Each row was made from one small tree. Brackets hold a mark, then the marks that hang from it, in the order of their numbers. Every link used is in the known rows. Write each row's tree.
Known rows
[k185 [k57 k274 k282] [k436 k955]]: [ 14.8   7.2 -27.4 -19.7  -7.4 -59.7  41.6   9.4   2.6   6.0 -36.8  62.5
 -18.0 -11.3  -1.1 -15.6   6.8  -5.1 -17.6  -1.7  -6.0   1.9  -5.9  -8.1]
[k57 [k282 k579]]: [ -5.9   0.1   8.2  10.2   8.8 -24.2  25.1 -18.9 -16.6  12.0 -39.0   4.0
 -10.9  12.6   4.0   5.0 -21.1 -12.4 -17.9   8.0  -8.0   9.1   4.1 -20.5]
[k282 k579]: [ -3.7  -4.5  23.4  -2.6   3.5  -5.1  13.4 -10.3 -17.6   1.2 -35.6   0.4
  -3.6  16.8  -7.9  19.0  -7.0 -16.5 -15.5  -6.9 -10.9  -2.2 -10.0 -34.9]
[k57 [k185 [k436 k955]]]: [ 26.7 -21.0   7.8 -18.2   8.1 -24.9  11.9  11.5  -0.6  -2.4 -19.3  40.7
   4.6  -1.0 -19.3   4.7  -2.8   2.6 -36.5   7.2  -0.1 -16.0 -26.5 -17.0]
[k666 [k274 [k57 k185 k282]]]: [  6.2 -29.4  -7.5  16.4   9.5 -22.7  15.4 -10.5 -22.7  12.4 -37.9  13.3
  -4.2   2.7  -7.1 -31.7 -23.7   5.9 -29.5  49.2 -22.0   7.5  -4.8   9.4]
[k57 k185 [k274 k666] k282]: [  3.0  -1.9 -12.4   7.2  -7.1 -40.3  30.1  15.4   4.0  14.7 -11.4  17.1
 -16.6  12.2 -10.4  -8.9 -36.9   1.9 -39.1  36.4 -10.5  27.3  -8.7   5.4]
[k666 [k274 [k57 k185]]]: [  6.9 -30.9  10.7   3.5   3.9  -6.0   2.9  -2.2 -24.2   1.0 -36.6   8.8
   2.6   9.0 -19.8 -13.8 -12.0  -0.4 -27.0  32.6 -26.7  -5.5 -17.7  -2.8]
[k57 k185]: [ 11.7 -17.0  13.3   7.3   1.9  -7.1  -3.7   4.8 -11.3   9.2 -12.5   9.5
   2.4   9.0 -11.4   5.7 -26.4   3.2 -24.6  15.9  -6.0 -11.1 -11.2 -16.6]
[k666 [k274 k57 k360]]: [-19.8 -12.8  13.1   8.2  -3.3  17.3  19.5  -1.2 -26.6 -19.7 -57.1   2.6
  -0.2   1.4  -6.2  11.2  16.7   8.3  -1.5  15.1 -23.6  -7.4 -14.9  -4.5]
[k436 k955]: [  8.2 -16.6   7.0  -7.2  -3.8 -13.8  -2.4   7.3 -22.2   1.2 -27.6  20.1
   5.5  -1.3 -19.6  17.0  -1.1  -4.3  -9.2  -8.2   3.9   6.5 -13.0 -16.4]
[k436 [k955 k594]]: [ 18.3 -11.0   6.6  -0.7 -16.3 -13.7 -13.4   8.6 -15.2   3.0 -27.9  18.4
   9.5  -3.1 -21.8   1.6  -7.6  -0.7   0.5   1.7   7.1  12.8   9.5 -12.1]
[k274 [k57 [k185 [k436 k955]]] k666]: [ 22.8 -17.9  29.2 -36.9   4.7 -25.2  22.1  25.2  -4.2 -22.1 -17.2  25.9
   1.6   5.2 -26.0   2.0  15.4  24.4 -68.2  20.2 -20.3  -3.7 -25.8   7.2]
[k185 k436]: [ -2.9   5.1   4.2  -1.9  -1.9 -10.3  16.7   9.1   0.8  -2.8 -21.7  26.1
  -0.2   0.0  -5.1  11.0   5.4   7.6 -20.2   2.8  -2.4 -12.2 -12.5  -2.9]
[k57 [k185 k436] k274]: [ 15.9   0.3 -10.2   2.4  -4.8 -18.8  24.8  16.4  19.0   4.7 -19.0  38.8
  -8.6   8.5  -7.5  -7.1 -25.7   6.5 -34.2  13.5 -10.1  -9.0 -22.7 -15.7]
[k185 k57 [k436 k955]]: [ 14.4  -1.6   9.3 -44.5  -3.0 -38.0  23.8   8.2  -8.6  -9.2 -29.2  46.4
   0.6 -10.4 -11.2   9.5  35.8  -3.5 -17.7 -12.2  -5.8 -24.9 -11.5 -17.6]
[k579 k282]: [ -9.9   3.2   3.9   6.3 -17.4   3.8  -1.7  17.0 -14.2   9.3 -14.5  24.9
  -0.3   1.1  -6.8  22.2   9.3  -5.6 -22.1   7.5  -5.8  -0.7  -6.7 -27.1]
[k955 k594]: [  3.0   3.7   1.9  15.4 -20.0  -1.4 -10.5   9.2  -8.6   4.9 -20.9   5.3
   7.7   2.7  -9.1  -0.6 -18.0   7.8  -1.4  12.3   2.4   5.4  15.7  -4.4]
[k274 k360]: [-16.3   2.2  14.7  11.5  -1.4  14.2  10.7   5.4 -14.6 -15.1 -33.1  -1.5
   2.5   2.2   7.1  31.0   0.6   9.6  -4.4   0.7  -3.3  -6.7  -8.4 -13.7]
[k666 [k274 [k57 k185] k360]]: [ -2.8 -26.2  17.4   5.2   9.3  11.0  18.0  -1.0 -20.0 -16.4 -46.1   3.6
   0.5   9.7  -7.8   2.1   0.7   9.4 -18.7  33.8 -32.0 -18.2 -22.4  -8.9]
[k57 [k274 k360] k282]: [-12.5   9.9 -18.5  32.8  -6.5 -10.4  30.3   3.7   0.5  -2.2 -41.6  15.7
 -16.3  -0.7  17.3   8.2 -28.4   6.8  -4.5  13.1  -2.4  16.6   7.0 -10.9]

Which tree is each row?
[-17.9 -14.4  16.4  10.4  12.7  -6.8  47.3 -22.8 -25.2 -15.4 -69.4  -0.4
 -13.7   8.8   3.9   1.6   4.0  -5.2 -11.8  21.7 -32.1   5.3  -3.4 -16.7]	[k666 [k274 [k57 [k282 k579]] k360]]
[ 37.8 -11.3   2.0 -12.3  -6.3 -25.7  -0.9  18.5   3.6   0.4 -16.7  41.6
   7.9  -2.5 -22.2  -9.6 -10.4   9.9 -26.7  21.7  -2.0  -8.1  -6.7  -9.9]	[k57 [k185 [k436 [k955 k594]]]]
[ 38.5 -10.8 -13.5  -0.2  -0.2 -40.9   7.9   6.6   3.1  10.7 -21.4  42.1
   3.0  -6.1  -8.4 -26.4 -20.8  14.7 -31.6  33.0   4.4   1.4   7.8   1.2]	[k57 [k185 [k436 [k955 k594]]] k282]
[ -8.7  17.6   3.0 -30.0 -24.6 -35.6  25.5  21.0  -5.7  -7.3 -20.5  15.9
 -13.2   8.3 -16.6  11.5  12.2  -3.4 -16.6   2.8 -20.9   8.2  -8.3  -5.0]	[k185 [k57 [k274 k666]]]
[  6.9 -12.7  34.9  10.3   9.2  17.4   6.8   3.1 -12.8 -21.6 -37.6  -5.5
   0.7   6.4   4.2  10.3 -13.7  29.8 -38.5  24.0 -21.7 -24.6  -5.8 -10.4]	[k274 [k57 k185] k360]
[-16.2   4.4  36.6  -4.2  -7.1  14.3  20.5  17.5 -15.9 -33.1 -34.4 -12.5
   0.0   8.1  -1.3  29.0  15.2  29.5 -37.8  14.3 -22.0  -1.4  -5.0   8.7]	[k274 k57 k360 k666]
[ -7.9   3.0  30.7  -2.8   6.3 -26.8  35.0  -5.8 -19.9  -8.0 -37.9 -12.9
 -15.3  16.0  -1.5   2.3  -4.6   8.1 -50.1  23.2 -24.0  18.6   6.8   4.8]	[k274 [k57 [k282 k579]] k666]
[  8.0 -31.2   9.2   4.0  19.6 -23.3  26.6 -27.4 -23.2   7.5 -50.3   6.3
 -11.8  17.1  -6.1 -22.9 -21.4 -14.5 -36.1  42.1 -33.3   3.0  -9.7 -16.3]	[k666 [k274 [k57 k185 [k282 k579]]]]
[ 34.1 -21.0   6.2  -3.4  21.1 -34.6  20.4   4.6  -2.5  -2.7 -34.3  34.9
  -2.4  -4.1  -2.1 -23.1 -20.4  20.7 -58.3  32.2  -6.4  -6.0  -6.2   6.5]	[k274 [k57 [k185 [k436 k955]] k282]]
[-10.5  11.0   0.5  18.1   4.3 -14.9  43.8  -8.9   0.6  -3.7 -54.3   9.2
 -21.6  11.6  14.9  11.7 -26.3  -9.4  -8.4   8.2 -15.6  12.1   1.8 -34.3]	[k57 [k274 k360] [k282 k579]]
[ 10.2 -10.0  33.3  13.1  26.3  -4.6  29.8 -16.0 -11.8 -14.6 -53.0  -7.5
 -12.2  15.0  17.3  -2.4 -23.2  11.8 -48.4  34.0 -29.2 -11.2   7.7 -25.5]	[k274 [k57 k185 [k282 k579]] k360]
[  7.0  -1.4   5.0  -5.8 -11.6 -21.0  15.0  23.9   5.3   6.2 -10.1  16.2
  -9.2  18.1 -25.4   7.9 -21.8   0.9 -36.5  21.5 -14.4  16.0 -19.1  -7.7]	[k57 k185 [k274 k666]]
[  4.8   0.4 -14.1  30.8   4.6 -16.8  29.1   3.4   6.3   4.0 -35.4  18.3
 -16.8   6.7  12.3  -2.9 -42.3   9.7 -22.2  30.3  -8.9   7.5  -0.7 -17.9]	[k57 k185 [k274 k360] k282]
[-20.0  13.3   7.5   0.6 -19.6   0.9  31.8  22.3   1.3 -18.8 -28.2   6.7
 -11.7  11.6  -7.9  33.8   2.2   7.7 -14.4   1.3 -10.2  16.6 -14.7  -6.9]	[k57 [k274 k360 k666]]
[ 18.8 -14.8   5.8  21.1  12.3 -14.9   6.1  -2.6 -11.5   6.2 -30.8   4.0
  -7.1   6.2   9.4 -20.8 -42.5  20.3 -49.7  42.3 -15.1  -0.8  10.0   7.5]	[k274 [k57 k185 k282]]
[-16.9 -15.2  -4.6  24.6   3.8  -0.6  32.8  -8.2 -24.5  -9.1 -57.6   3.5
  -8.5  -0.7   8.5  -1.2   0.4   7.6  -8.7  31.8 -20.7   7.5  -1.5   7.5]	[k666 [k274 [k57 k282] k360]]
[  7.6   3.2  -0.8   6.5  -1.4  -6.1  34.8  17.5  19.9 -10.5 -28.3  33.1
  -6.8   4.1  -0.9   5.7 -12.1  13.2 -26.6  13.4 -14.8 -16.1 -25.6 -25.4]	[k57 [k185 k436] [k274 k360]]
[-17.5  32.5   7.0 -32.6 -17.7 -25.6  57.8  30.4  14.2 -30.1 -26.8  30.5
 -12.0   3.5  -6.8  24.2  45.1  12.5 -20.6   1.8 -25.0 -12.0 -19.0  -2.3]	[k185 [k57 [k274 k360 k666]] k436]
[ 12.8  -2.5  10.6  -6.9   8.0 -32.7  35.7  15.7   3.2  -4.8 -18.8  16.0
  -8.3   7.1  -1.8 -15.2  -4.8  31.2 -73.7  48.4 -18.8  -1.5  -6.0  25.2]	[k274 [k57 [k185 k436] k282] k666]
[-14.7  15.1 -18.8  12.2 -16.4 -34.5  31.2  15.4   0.1  11.0 -20.7  15.2
 -15.9   6.8  -6.9   3.1 -19.2   0.7 -23.1  21.3  -1.7  36.9  -2.1  10.2]	[k57 [k274 k666] k282]
[  1.0  15.0  -8.0 -10.9  -0.1 -48.8  40.6 -13.1  -7.8  12.9 -46.9  20.9
 -24.2  12.9   5.7  -6.3 -12.3 -19.4 -15.0   2.1 -19.0   3.8   6.7 -33.2]	[k185 [k57 k274 [k282 k579]]]
[ 25.0 -12.1 -25.1   0.9   4.5 -49.6  33.4  10.8  10.9  14.8 -26.4  56.3
 -13.1  -2.7  -7.9 -19.1 -30.6   0.3 -37.1  18.1   1.2  10.4 -12.6 -11.2]	[k57 [k185 [k436 k955]] k274 k282]
[ -8.7 -18.2 -12.7  20.1   1.2 -18.6  19.2 -12.4 -28.5   8.3 -46.4   9.7
  -6.5  -0.8  -1.5 -17.4 -10.3   0.4 -14.8  32.4 -16.5  18.2   1.7  11.1]	[k666 [k274 [k57 k282]]]
[ 11.7  -5.7 -23.9  25.9  -1.7 -31.3  14.9   1.5   5.1  22.9 -20.6  28.2
 -12.6   7.6   1.1 -15.6 -52.9   0.9 -28.5  30.1  -5.0  14.8  -1.4  -5.2]	[k57 k185 k274 k282]
[ 19.7  -9.4   2.3  12.3  15.0 -23.5  20.8   4.1   3.9   0.1 -27.9  19.7
  -5.3  -2.9  12.3 -23.8 -24.8  29.2 -58.7  40.3 -12.0 -11.6   0.7  11.0]	[k274 [k57 [k185 k436] k282]]
[ -1.9   0.9  11.8  30.2   6.2   5.1  21.6  -3.3 -15.1 -13.6 -49.5  -7.3
  -5.4  -6.8  23.1   3.0 -15.1  27.3 -28.6  21.8 -11.1  -0.6  14.4   6.9]	[k274 [k57 k282] k360]
[ -2.8   4.5  15.1  -5.3  -9.5  -6.3  27.8  22.3   5.3 -16.4 -18.0   8.1
  -9.4  15.6 -13.3  21.8  -9.8  11.0 -27.7  18.4 -23.2   9.4 -18.7 -11.1]	[k57 k185 [k274 k360 k666]]
[  3.7   2.7  41.1 -14.9   7.3   1.6  38.3  24.6   5.4 -38.6 -25.0   7.7
  -2.8   8.4  -2.3  14.0  21.6  37.8 -62.8  31.6 -30.5 -19.9 -20.4   8.8]	[k274 [k57 [k185 k436]] k360 k666]
[  9.0  -9.9  16.9   5.0   7.0 -23.9  18.9   6.8 -12.1  -3.3 -18.0  -4.1
  -8.4  11.0  -5.6 -15.0 -25.3  22.7 -61.8  47.4 -20.4   9.1   4.4  20.9]	[k274 [k57 k185 k282] k666]
[  3.7   6.4 -19.7  -2.2  -5.2 -44.3  46.6  21.8  20.8   8.8 -12.1  37.2
 -17.6   8.8  -8.4 -11.7 -21.5   9.3 -49.2  36.2  -7.1  15.2 -15.0   9.0]	[k57 [k185 k436] [k274 k666] k282]
[ 11.9 -10.8  14.8  24.3  15.8   3.1  19.1  -2.0  -9.3 -12.0 -41.4  -2.7
  -4.1   3.1  19.0  -4.3 -30.5  25.9 -45.1  41.6 -17.2 -12.5  10.2   1.3]	[k274 [k57 k185 k282] k360]
[-21.8  17.9  10.7   5.7  -2.8 -25.2  57.6   1.9   1.8 -10.9 -43.6   2.9
 -25.0  19.1   1.2  21.5  -5.5  -5.3 -19.6   7.0 -22.6  27.7  -2.9 -18.8]	[k57 [k274 k360 k666] [k282 k579]]
[ 18.2 -10.2  -0.6 -33.0  -8.2 -39.8  31.0  33.3  12.4  -7.7 -12.2  45.6
  -5.6   8.7 -33.1   4.4   3.2   0.3 -41.2   9.5  -7.5  11.4 -36.4  -8.3]	[k57 [k185 [k436 k955]] [k274 k666]]
